Every row comes from one small tree of marks. The marks that hang from a mark follow it in brackets, in the order of their numbers. Every link used is in the known rows. Which tree was each row made from?
Known rows
k213[k922[k525 k585]]: [+0.66 +1.90 +1.12 +0.42 -0.91 -0.40 +0.68 -1.09 +1.44 -0.33 -0.26 -0.49 -0.54 -1.74 -1.02 -1.97 +1.22 -1.57]
k667[k418[k563[k922]] k784]: [-0.36 +3.37 +2.21 -0.66 +1.86 -3.93 -3.31 -2.89 -1.11 +0.02 -1.30 -0.44 +0.62 -0.27 +0.12 +2.41 -0.48 -0.07]
k784[k667[k418[k563[k922[k585]]]]]: [+1.32 +1.37 +1.72 -1.13 -0.27 -1.18 +0.30 -0.67 -0.50 -1.67 +0.73 -1.49 +1.41 -3.86 -0.32 -1.59 -1.37 -1.08]
k784[k667[k418[k563[k922]]]]: [+1.94 +1.58 +2.47 -0.54 +1.35 -1.33 -0.07 -0.66 -1.30 -2.30 -2.18 -1.06 +0.85 -3.13 -1.33 -0.57 -1.70 -0.36]
k525[k922[k563[k418] k585]]: [-0.70 +0.34 -2.62 +1.09 -0.86 -1.80 +2.89 +0.16 -0.16 -1.55 +4.28 +0.01 -0.24 -0.27 +0.79 -1.70 +0.46 +1.07]
k563[k418[k667] k922[k525]]: [+0.36 -2.43 +1.45 +0.40 +1.84 +1.10 -1.95 +2.17 +1.37 -0.81 -3.26 -0.35 -0.71 -1.59 -0.70 +1.12 +0.47 +2.71]
k585[k922[k525 k563]]: [+1.43 +0.98 +0.74 +1.38 -1.00 -0.67 +3.31 -0.15 -0.47 -1.02 -1.44 +0.67 -0.89 +4.81 -1.04 -2.31 +0.05 -0.86]
k922[k525 k563[k418[k667]] k585]: [-0.03 -1.93 -1.99 -0.07 -2.53 +2.21 +2.17 +1.30 +1.00 +1.27 +2.85 -0.34 +0.38 +1.87 +1.72 -2.09 +1.53 +0.33]
k418[k563 k667[k784]]: [-1.02 +1.05 -1.53 -0.80 +0.24 +1.30 +0.62 -1.03 -2.23 +1.50 +0.57 +0.97 +0.15 +0.13 -0.53 +1.24 -1.77 -3.03]
k922[k525 k563[k418[k667[k784]]] k585]: [-0.38 -0.37 -1.45 -0.94 -3.65 +0.99 -0.27 +0.25 +1.09 +2.59 +4.34 -0.23 +0.88 +2.59 +2.29 -0.72 +2.65 -0.31]
k585[k922[k525 k563[k418[k667]]]]: [+1.30 -1.95 -0.45 +0.47 -1.62 +1.69 +3.28 +1.13 -0.14 -1.15 -1.45 +1.35 -0.81 +5.34 -0.75 -1.15 +0.44 +1.39]
k922[k585]: [+0.01 +1.88 +0.06 +1.73 +0.06 -1.06 +0.68 -0.41 +0.50 -0.39 +0.75 -0.05 +0.49 -3.03 -0.27 -1.32 -1.96 -3.06]
k418[k667]: [+0.49 +0.64 -0.47 +1.16 +0.61 +1.74 +1.81 +0.75 -0.18 -0.37 -2.27 +0.66 -0.50 -1.40 -1.75 +0.03 -2.66 -2.80]
k784[k667[k418[k563]]]: [+2.33 +2.66 +1.49 -0.41 -1.02 -0.73 +1.69 -1.02 -1.60 -1.79 -0.09 -0.32 +1.57 -2.64 -1.59 -1.37 -1.89 -2.46]
k418[k563[k922] k667[k784]]: [-1.56 -0.27 -0.67 -0.99 +2.60 +0.77 -0.96 -0.69 -1.85 +0.93 -1.46 +0.27 -0.44 -0.33 -0.40 +2.19 -1.77 -0.99]
k213[k922[k525 k563[k418[k667]] k585]]: [+0.31 -1.43 -1.74 -0.59 -1.98 +2.59 +2.64 -0.32 +0.85 +0.63 +1.31 -0.18 -0.36 +2.50 +0.31 -2.11 +2.61 +1.07]
k585[k922]: [+1.49 +1.92 +1.53 +2.44 +1.01 -1.53 +1.70 -0.52 -0.64 -2.82 -3.69 +1.68 -0.75 +0.22 -2.66 -0.33 -2.97 -1.98]
k418[k563 k667]: [-0.74 -0.73 -2.11 -0.17 +1.22 +2.51 +3.18 -0.02 -2.47 +0.28 -0.78 +0.89 -0.37 -0.57 -1.28 -0.23 -3.01 -2.56]
k563[k418[k667] k922[k585]]: [-0.60 -2.25 -0.11 +0.65 +1.88 +0.77 -1.14 +1.22 +0.97 -1.07 -1.34 -0.10 -0.08 -2.94 +0.06 +0.65 -1.44 +1.32]

Write each row's tree
[-0.63 +0.06 -2.27 +0.00 -1.97 +0.53 +0.25 -0.75 +0.05 +1.84 +3.64 +0.36 +1.16 +1.90 +1.82 -0.01 +0.36 -0.94]
k922[k563[k418[k667[k784]]] k585]
[-0.91 -0.65 +0.38 -0.01 +0.88 -0.42 -3.55 +0.03 +1.12 +0.18 +0.07 +0.03 +0.39 -2.34 +0.71 +2.03 -0.28 +0.80]
k563[k418[k667[k784]] k922[k585]]
[-0.48 -1.12 +1.20 -0.91 -0.68 +0.03 -4.13 +1.11 +2.25 +1.02 +0.71 -0.50 +0.18 -1.75 +1.23 +1.46 +2.12 +1.53]
k563[k418[k667[k784]] k922[k525 k585]]
[+0.21 -0.48 -0.64 +1.04 -1.44 -0.70 +0.76 +0.19 +1.01 +0.68 +3.11 -0.51 +0.76 +1.15 +1.91 -2.55 +1.78 +0.85]
k922[k525 k563[k418] k585]
[-1.22 +0.44 -3.40 -0.99 -2.85 -0.18 +1.88 +0.26 -0.07 +0.30 +5.33 +0.15 -0.08 +1.19 +1.31 +0.16 +1.40 -0.03]
k525[k922[k563[k418[k667[k784]]] k585]]
[+1.50 -0.39 +0.77 +1.59 -0.46 -1.22 +1.71 +0.26 -0.24 -1.69 -1.30 +1.16 -0.49 +4.48 -0.46 -1.42 +0.68 +1.90]
k585[k922[k525 k563[k418]]]
[+1.01 -0.38 -0.04 -0.21 -2.69 +0.59 +0.76 +0.15 +0.04 +0.15 -0.15 +1.43 -0.27 +5.88 -0.06 +0.21 +1.67 +1.00]
k585[k922[k525 k563[k418[k667[k784]]]]]
[+0.56 +0.06 -0.54 +0.60 -0.83 -0.41 +1.24 -1.44 +0.86 +0.16 +1.49 -0.47 +0.01 +1.94 +0.58 -2.46 +2.73 +1.50]
k213[k922[k525 k563[k418] k585]]
[-0.04 +0.47 -1.51 +0.57 -0.47 +0.40 -0.09 -0.69 -0.69 +1.22 +0.71 +0.72 +0.64 +2.75 +0.67 +1.03 +0.07 -0.14]
k922[k563[k418[k667[k784]]]]
[+0.20 +1.18 +2.51 -0.85 +1.23 -2.21 -1.23 -0.89 -0.26 -0.47 -1.94 -1.20 -0.12 -0.18 -0.26 +0.36 +0.58 +1.13]
k667[k418[k563[k922[k525]]]]
[-0.19 -2.79 +0.77 -0.20 +0.26 +1.25 -1.58 +2.15 +2.16 -0.13 -0.54 -0.63 -0.41 -2.53 +0.48 +0.03 +0.75 +2.02]
k563[k418[k667] k922[k525 k585]]
[+0.16 -0.14 -0.83 -0.20 -1.93 +0.84 -0.69 +0.32 +0.49 +2.08 +1.42 +0.14 +0.46 +3.31 +1.06 +0.32 +2.41 +0.56]
k922[k525 k563[k418[k667[k784]]]]
[-1.73 -1.01 -0.55 -2.51 -0.65 +1.38 -1.15 +0.22 -0.23 +2.45 +1.90 -0.64 -0.23 -0.54 +1.13 +0.38 +0.96 -0.98]
k418[k563[k922[k525 k585]] k667[k784]]
[-1.20 -1.83 -1.18 -0.36 +3.74 +1.98 +1.48 +0.43 -2.08 -0.37 -2.74 +0.17 -1.04 -0.90 -1.09 +0.66 -2.97 -0.49]
k418[k563[k922] k667]
[-1.01 -1.11 -3.76 -0.35 -1.84 +1.12 +4.46 +1.31 -0.26 -0.86 +4.04 +0.10 -0.64 +0.55 +0.49 -1.31 +0.29 +0.46]
k525[k922[k563[k418[k667]] k585]]
[-1.22 -0.73 +0.13 -1.82 +1.03 +1.25 -1.45 +0.38 -0.83 +1.81 -0.76 -0.36 -0.64 +0.27 +0.05 +1.41 +0.51 -0.25]
k418[k563[k922[k525]] k667[k784]]
[-0.16 +0.09 +1.85 +0.74 +0.77 -1.13 -1.52 +0.88 +1.87 -0.16 -0.53 -1.38 -0.38 -2.77 +0.23 -1.09 +0.29 -0.16]
k563[k922[k525 k585]]
[+0.09 +4.45 +1.25 -0.75 -0.54 -3.36 -1.57 -3.27 -1.40 +0.59 +0.76 +0.38 +1.41 +0.14 +0.06 +1.62 -0.53 -2.14]
k667[k418[k563] k784]
[-0.13 +2.76 +3.00 -1.64 +0.20 -3.38 -3.69 -1.89 -0.05 +0.83 -0.55 -1.05 +0.51 +0.23 +0.55 +1.80 +1.82 +0.70]
k667[k418[k563[k922[k525]]] k784]
[-0.14 -0.38 +1.09 +0.64 +2.36 -0.55 -3.94 +0.15 +0.39 -0.19 -2.77 +0.36 +0.02 -1.55 -0.44 +3.32 -0.70 +1.63]
k563[k418[k667[k784]] k922]
[+0.03 -1.99 +0.64 +1.21 +3.49 +0.59 -1.34 +1.17 +0.26 -1.58 -4.17 +0.30 -0.55 -2.27 -1.10 +1.77 -1.80 +2.04]
k563[k418[k667] k922]
[+0.08 -1.26 +1.84 +0.98 +1.45 -1.72 -3.03 +1.14 +2.14 -0.88 -0.34 -0.75 +0.09 -3.23 +0.78 -0.25 +1.08 +2.52]
k563[k418 k922[k525 k585]]
[-1.03 -2.40 -0.35 -1.11 +2.06 +2.44 +1.03 +1.33 -1.00 +0.44 -2.09 -0.40 -1.24 -0.38 -0.70 +0.06 -0.71 +0.33]
k418[k563[k922[k525]] k667]
[+0.23 +0.77 +0.19 +0.75 -0.04 -0.09 -2.19 -0.22 +0.12 +0.20 -0.77 +1.08 +0.60 -1.16 -0.52 +2.39 -0.75 -0.59]
k563[k418[k667[k784]]]
